What can hang from each mark:
vizo: manapel
guzo: logir nirabu tigega
manapel: vada
lonoz: vizo
vada: libebi tigega
tigega: vada
nirabu: guzo vada vizo
ropazi: vada vizo
logir: guzo

Each row was made from one small tree. The marks that hang from a mark follow it in brackets, in alphabetical order. Every link used is in the known rows. Write each row's tree.
Known rows:
lonoz(vizo(manapel(vada))): [-2.595 -2.071  0.149 -0.315 -3.553 -2.156 -0.615  0.785  2.024  2.925
 -1.038  1.201 -0.993 -1.515 -2.195  1.848  0.894  1.899  0.403  0.282
  0.140  1.932 -0.093]
lonoz(vizo(manapel)): [-0.427 -2.088 -1.415  0.376 -2.115 -2.301 -1.145  1.190  4.012  1.893
 -0.241  1.731 -0.296 -0.732 -2.128  0.252  0.505  1.761  0.974 -0.669
 -0.809  1.241 -1.240]
nirabu(vizo): [-0.773 -0.176  0.062  0.013  0.389  0.298  0.322  0.383  0.377  0.757
  0.578  0.091  0.627  0.663  0.160  0.501  1.061  1.904  0.886 -1.123
  0.582 -1.427 -1.076]
tigega(vada(libebi)): [ 3.006  0.225  0.979 -2.339  1.267  1.131  2.718  0.434  2.930 -0.744
 -1.676  2.287  0.830  1.210  0.879 -0.354 -0.053  0.705  1.763 -0.395
  0.317 -1.803  0.498]
logir(guzo(tigega)): [-0.456 -1.129 -2.012 -2.197  1.134 -0.964 -0.707  2.182  0.299 -0.090
 -0.814  0.707 -2.387 -0.918  0.945  0.933  0.600  1.573 -0.415 -0.896
  1.751 -0.618  0.106]
lonoz(vizo(manapel(vada(libebi)))): [-0.458 -2.018 -0.274 -0.255 -2.509 -1.087  0.284  0.981  2.212  3.148
 -1.112  1.658  0.811 -1.408 -3.445  2.542 -0.612  1.024  0.502  1.304
  0.105  1.456  0.737]
logir(guzo(nirabu(vada(tigega)))): [ 1.942  0.017 -3.366 -0.434  1.145  0.142 -1.853  0.419  1.029 -1.496
 -0.923 -0.593  0.001  1.032 -1.083 -0.272  2.355 -0.358  0.845 -0.337
 -1.134 -3.125 -0.223]
guzo(logir): [-0.151 -0.019  0.156 -0.192 -0.065 -0.110 -0.845 -0.557 -0.212 -0.289
  0.734  0.928 -0.580 -0.833 -0.146 -1.129 -0.652  1.963  0.636 -1.735
  0.767  0.128  2.230]
logir(guzo(nirabu tigega)): [-0.116 -1.692 -3.485 -1.707 -0.316 -1.194 -0.981  1.878  2.002 -0.348
 -0.744  0.828 -2.329 -1.443  0.667 -0.876  2.169  1.849 -1.066 -1.641
  0.669 -1.356  0.185]
lonoz(vizo): [-1.269 -1.795  0.536  0.455 -2.419 -1.367 -0.135  1.596  2.450  0.856
 -0.755  1.383  0.011 -0.427 -0.702 -0.210 -0.810  3.195  0.758 -0.884
  0.443 -0.282 -0.418]
ropazi(vada(tigega) vizo(manapel)): [ 0.760 -0.563 -1.471  0.944  1.465  0.886 -1.028 -1.509  0.201 -0.112
 -0.237 -0.371 -1.213 -0.654 -0.073 -2.919 -0.610 -1.916 -1.164  2.214
 -2.063  2.459  1.416]
lonoz(vizo(manapel(vada(libebi tigega)))): [ 0.023 -1.863 -0.404  0.123 -0.939 -0.388 -0.741  0.838  0.992  2.030
 -1.301  0.752  1.292 -0.083 -3.597  1.552 -1.874  0.136  1.298  2.424
 -1.487  1.980  1.432]
ropazi(vada): [-0.870 -0.300  1.071 -0.416 -0.341  0.199  1.775 -0.895  1.334 -0.186
 -0.734  0.522 -1.319 -0.980  0.770 -0.702  0.034  1.534  0.150 -0.577
  0.671 -0.010  1.321]
vizo(manapel(vada(libebi tigega))): [ 1.233 -0.712 -0.825 -1.844  0.618  0.493 -1.190  0.204  0.186  1.101
 -0.937  0.707  0.560 -0.253 -2.599  1.154 -0.782 -0.592  1.505  1.824
 -1.663  0.634  2.448]
ropazi(vada(libebi) vizo): [ 1.591 -0.278  0.106  1.013  1.003  2.215  2.136 -0.656  0.318  0.198
 -0.795  0.376  0.451 -1.501  0.120 -1.782 -2.163 -0.511 -2.047  1.669
  0.818 -0.315  2.201]
guzo(tigega(vada)): [-1.305  0.083  1.443 -2.546  0.150 -1.432  2.242  1.045  1.441 -1.057
 -1.865  1.207 -1.892  0.148  4.027 -0.481  0.813  1.230  0.016 -1.093
  0.746 -0.144 -0.535]
nirabu(guzo(tigega) vada): [-2.043  0.835  3.581  0.157 -2.316 -1.981  0.315  1.433 -1.688 -1.045
  0.560 -1.093 -1.136 -0.350  2.569  1.302 -0.471 -0.795 -1.143 -0.859
  0.935 -0.707 -2.572]
vizo(manapel(vada(tigega))): [-0.842 -0.840 -0.067 -1.951 -0.421 -0.709 -1.954 -0.077 -0.184  0.814
 -0.632  0.269 -1.119 -0.422 -1.398  0.533  0.722  0.107  1.351  0.900
 -1.796  1.161  1.634]
nirabu(guzo(logir tigega) vizo(manapel)): [-1.528  0.433  0.461  1.751 -0.340 -0.721 -1.605 -0.713 -2.350  0.722
  3.311 -1.055 -1.309 -0.666  0.111  0.018 -0.288 -1.294 -0.982 -0.658
  1.132  4.019 -2.354]
vizo(manapel(vada(libebi))): [ 0.765 -1.070 -0.453 -2.342 -0.803 -0.337  0.146  0.430  1.248  2.299
 -0.833  1.595  0.303 -1.396 -2.306  2.286  0.491  0.188  0.807  0.490
 -0.110  0.140  1.775]
vada(libebi tigega): [ 2.403 -0.389 -0.321 -1.094  1.846  1.295 -0.717  1.166  0.817 -0.897
 -0.552  0.859  1.541  0.864 -1.128 -0.818 -2.480  0.575  1.592  0.498
 -1.521 -1.589  2.286]
manapel(vada): [-2.116 -0.755  2.082 -2.157 -2.036 -0.265  0.337  0.436 -0.491  0.837
 -0.944  1.073 -1.269 -1.086  0.084  1.150  0.822  2.375  0.599 -0.519
  0.994 -1.029  1.773]
vada(tigega): [ 0.380 -0.487  0.289 -1.329  0.534  0.398 -1.560  0.930  0.413 -1.149
 -0.354  0.590 -0.241  0.797  0.113 -1.475 -0.839  1.373  1.666 -0.267
 -1.576 -1.073  1.419]

Write each row's tree:
[-0.868  2.167  2.790  2.955 -0.425  0.908 -0.103 -1.576 -3.559 -0.368
  2.905 -2.084  1.065  1.258  0.034  1.118 -0.167 -1.234 -0.212 -0.922
  1.800  0.198 -2.291] | nirabu(guzo(logir) vada vizo)
[ 2.084 -1.369 -6.128 -0.538  0.905  0.311 -1.917  0.070  3.198  1.556
  0.812  0.569 -0.424  0.026 -2.834 -0.105  5.052  0.536  0.666 -1.270
 -0.191 -0.743 -2.240] | logir(guzo(nirabu(vizo(manapel))))
[-1.988 -1.751  0.153  0.096 -2.263 -1.402 -1.946  0.557  0.696  1.782
 -1.065  0.531 -0.562 -0.283 -2.507  0.776 -0.487  0.972  1.159  1.651
 -1.548  2.490  0.546] | lonoz(vizo(manapel(vada(tigega))))
[-1.646  0.991 -0.390  0.902  0.349 -0.053  2.121 -1.482 -0.029 -0.805
  0.213 -0.285 -0.409  0.538  2.895 -1.918  2.064  0.567 -1.349 -1.395
  0.763  1.033 -0.983] | guzo(logir nirabu(vizo) tigega(vada))
[ 0.316 -0.320 -1.025 -3.117  1.929 -0.419  1.533  1.365  1.381 -1.040
 -2.072  1.155 -2.660  0.421  2.904  0.451  1.793  0.964  0.200 -0.628
  1.909 -0.257 -0.669] | logir(guzo(tigega(vada)))
[ 0.714  0.997  0.759 -1.011  1.880  0.174  2.701 -0.449 -0.062 -1.074
 -0.945  1.072  0.003 -0.146  2.433 -0.394 -1.742  0.046 -0.376 -0.326
  1.366  1.028  1.775] | guzo(logir tigega(vada(libebi)))
[-0.632  0.443 -0.272 -0.565 -0.762 -1.169  1.620 -0.813  1.124 -1.575
 -0.584  0.917 -1.730 -0.558  2.926 -2.860  1.395  1.121 -0.942 -1.860
  0.165  0.865  0.721] | guzo(logir nirabu tigega(vada))
[-1.668 -0.947 -3.316  0.223 -0.744 -2.100 -0.429  0.430  2.229  1.765
  0.512 -0.147 -0.379 -1.105  0.249 -0.400  3.409  0.273 -1.180 -1.278
 -1.122  0.541 -2.395] | guzo(nirabu(vizo(manapel)) tigega)
[-0.559  0.483  1.758 -0.692 -0.208 -0.679  1.006  0.219  0.508  0.092
  1.078 -0.222 -1.536  1.350  2.317  0.174  1.968 -1.628  0.161 -0.104
  0.330  2.753 -4.826] | nirabu(guzo(tigega(vada)) vizo(manapel))
[ 1.815 -0.769 -1.052 -0.734  0.627  1.402 -1.482 -0.052 -1.245  1.159
 -0.660  0.270  0.622 -0.988 -2.182 -0.146 -1.520 -1.808 -0.699  3.160
 -1.709  0.819  2.645] | ropazi(vizo(manapel(vada(libebi tigega))))
[ 0.390 -0.462  1.297 -1.645  0.281  1.453  0.003  0.634 -1.268  0.017
 -1.348  0.485  0.896  0.188 -1.164  0.789 -1.954  0.616  1.205  1.529
 -0.685 -1.044  3.421] | manapel(vada(libebi tigega))
[ 1.188  2.222  2.210  2.944  0.586  1.871  0.854 -1.451 -3.171 -0.057
  2.408 -1.728  2.860  1.187 -1.045  1.696 -1.950 -1.972  0.002 -0.018
  1.922 -0.389 -1.656] | nirabu(guzo(logir) vada(libebi) vizo)
[ 2.592  1.097  2.569  0.467  0.236  1.244 -0.458  0.741 -1.467 -1.726
  0.595 -0.835  1.979  1.810 -0.743  0.520 -2.647 -2.162  1.295  1.147
 -1.059 -1.746 -0.652] | nirabu(guzo vada(libebi tigega))
[ 2.007  0.037 -0.062  1.266  2.390  2.949  0.858 -0.837 -0.673 -0.934
 -0.878 -0.407  0.865 -0.270 -0.109 -2.600 -3.478 -1.273 -1.383  2.996
 -0.803  0.270  3.096] | ropazi(vada(libebi tigega) vizo)
[-0.195  0.809  2.302  1.977 -0.548  1.479 -1.091 -0.935 -2.586 -0.302
  3.290 -0.609 -0.197  0.665 -0.516 -1.115 -0.990  0.396  0.484 -1.074
  1.554  1.219 -0.921] | nirabu(guzo(logir) vizo)
[ 1.796  0.939 -1.399  1.399 -0.316  0.155  0.621 -1.241  0.604 -0.361
  0.228  0.037  2.260 -0.573 -1.439  0.011  0.037 -0.353 -0.518 -1.375
 -0.112 -2.292  1.592] | guzo(logir nirabu(vada(libebi)))
[ 0.362  1.234 -1.075  1.489 -0.177 -0.133 -1.373 -1.645 -0.723 -1.738
  0.425 -1.184  0.771  0.463 -0.560 -1.911  0.262 -0.373  0.092 -0.917
 -1.888 -1.145  1.587] | guzo(logir nirabu(vada(tigega)))
[-0.064 -0.190  0.370  1.185  1.287  2.040 -0.014 -1.205 -1.168 -1.229
 -0.632 -0.748 -0.899 -0.349  1.201 -3.446 -1.888 -0.433 -1.431  2.062
 -1.019  0.800  2.111] | ropazi(vada(tigega) vizo)
[-0.363 -0.847 -0.396 -0.787 -0.152  0.441 -2.563 -0.264 -1.606  0.804
 -0.396  0.011 -0.961 -1.051 -0.964 -0.838  0.140 -1.013 -0.818  2.201
 -1.731  1.415  1.776] | ropazi(vizo(manapel(vada(tigega))))
[ 0.454  1.809  2.942  1.655 -0.457  0.804 -1.867 -1.071 -3.530 -2.267
  1.937 -1.633  0.123  1.312 -0.046 -0.752 -2.165 -1.692  0.722 -0.063
 -0.442  0.480  0.133] | nirabu(guzo(logir) vada(tigega))
[ 0.102  1.654  0.739  2.690 -0.204 -0.112 -1.228 -2.018 -2.147  0.674
  3.330 -1.695  0.663  0.594 -1.211  1.491  1.004 -2.539 -0.032 -0.672
  0.832  1.872 -3.340] | nirabu(guzo(logir) vada vizo(manapel))
[-0.161  1.533  2.858  1.806  0.033  1.053 -0.820 -0.211 -2.913 -1.253
  1.706 -2.479  1.407  2.805  0.442  0.557 -0.526 -1.846  0.892  0.586
 -0.648 -0.989 -3.240] | nirabu(guzo vada(tigega) vizo)
[-1.329  0.893  1.387 -1.041  0.821 -0.909  1.714 -0.616 -0.415 -1.417
 -0.708  0.778 -1.912 -0.224  3.648 -1.067 -0.249  0.828 -0.491 -1.213
  1.339  1.660  0.921] | guzo(logir tigega(vada))
[-1.532  0.253  2.763  0.606 -1.648 -0.689 -1.157  0.299 -2.670 -1.100
  1.999  0.066 -2.200 -1.259  1.617 -1.445 -2.205  0.324 -1.073 -1.294
  1.488  2.193  0.285] | nirabu(guzo(logir tigega))
[-0.651 -0.304 -3.072 -0.859 -0.242 -2.140 -0.172  1.388  0.946 -0.527
 -1.297 -0.499 -1.116 -0.970  0.940  1.278  2.781  0.161 -1.351 -1.301
  1.024 -2.533 -1.344] | logir(guzo(nirabu(vada) tigega))
[ 0.542  0.267 -3.639  0.586  0.936  0.289  0.132 -0.094  1.002  0.427
  0.083 -1.132  0.899  1.002 -0.921  1.722  4.121  0.130 -0.154 -1.122
  1.011 -3.509 -2.694] | logir(guzo(nirabu(vada vizo)))
[-0.759  1.372  2.588  1.493  0.060  0.067  1.737  1.044 -2.504  0.159
  1.116 -1.992  1.896  0.822  1.374  2.846 -1.352 -2.077 -1.250  0.488
  1.524 -0.994 -3.615] | nirabu(guzo(tigega) vada(libebi) vizo)
[ 1.551 -0.034  0.409  0.251  1.918  2.138  1.644 -0.572  0.615 -1.109
 -1.209 -0.050  0.751  0.529 -0.518 -1.086 -2.849 -0.280  0.930  1.691
 -0.765  0.150  2.851] | ropazi(vada(libebi tigega))
[-0.568  0.287  4.050 -1.816 -1.598 -0.837  1.339  1.332  0.180 -1.859
 -0.214  0.972 -2.511  0.725  3.801 -1.219 -0.125  0.156  0.176 -0.657
  0.929  0.872 -2.146] | nirabu(guzo(tigega(vada)))
[ 0.434  0.270 -0.965 -0.530  0.961  0.396  3.536  0.330  2.362 -0.188
 -1.144  0.452  1.323  0.933  2.310 -0.678  1.670  0.154 -0.785 -0.314
  0.112 -1.177 -1.785] | guzo(nirabu(vizo) tigega(vada(libebi)))
[ 1.774  0.758  0.195 -0.256  1.807  0.432  0.274  0.566 -0.027 -0.994
 -1.023 -0.650  2.531  1.505 -0.591  1.170 -1.789 -1.088  1.364  0.708
 -1.406 -2.765  0.960] | nirabu(vada(libebi tigega))
[-3.208  1.367 -1.180  2.702 -0.238 -1.481  0.862 -1.338 -1.873  0.197
  0.918 -2.295  0.833 -0.460  1.753  0.776  1.556 -0.350 -2.575 -1.551
  0.822 -0.396 -1.561] | guzo(logir nirabu(vada vizo) tigega)
[ 1.851  0.967 -1.963  1.079  3.345  0.509 -0.201 -0.544  0.293  0.793
  0.311 -1.713  3.492  2.103 -1.931  2.597  0.086 -2.817  1.226  1.489
 -1.916 -0.944 -1.862] | nirabu(vada(libebi tigega) vizo(manapel))
[ 1.254 -1.084 -0.925 -1.053 -0.600  0.795 -0.371  0.032 -0.207  2.288
 -0.647  1.215  0.246 -2.150 -1.979  0.824 -0.184 -0.819 -1.611  1.830
  0.094  0.385  1.876] | ropazi(vizo(manapel(vada(libebi))))
[-1.117  1.485 -1.342  2.541 -0.303 -0.089  0.431 -2.192 -0.724  0.160
  1.317 -1.627  1.880  0.383 -0.191  0.116  2.388  0.005 -0.851 -1.816
  0.424 -1.531 -0.971] | guzo(logir nirabu(vada vizo))
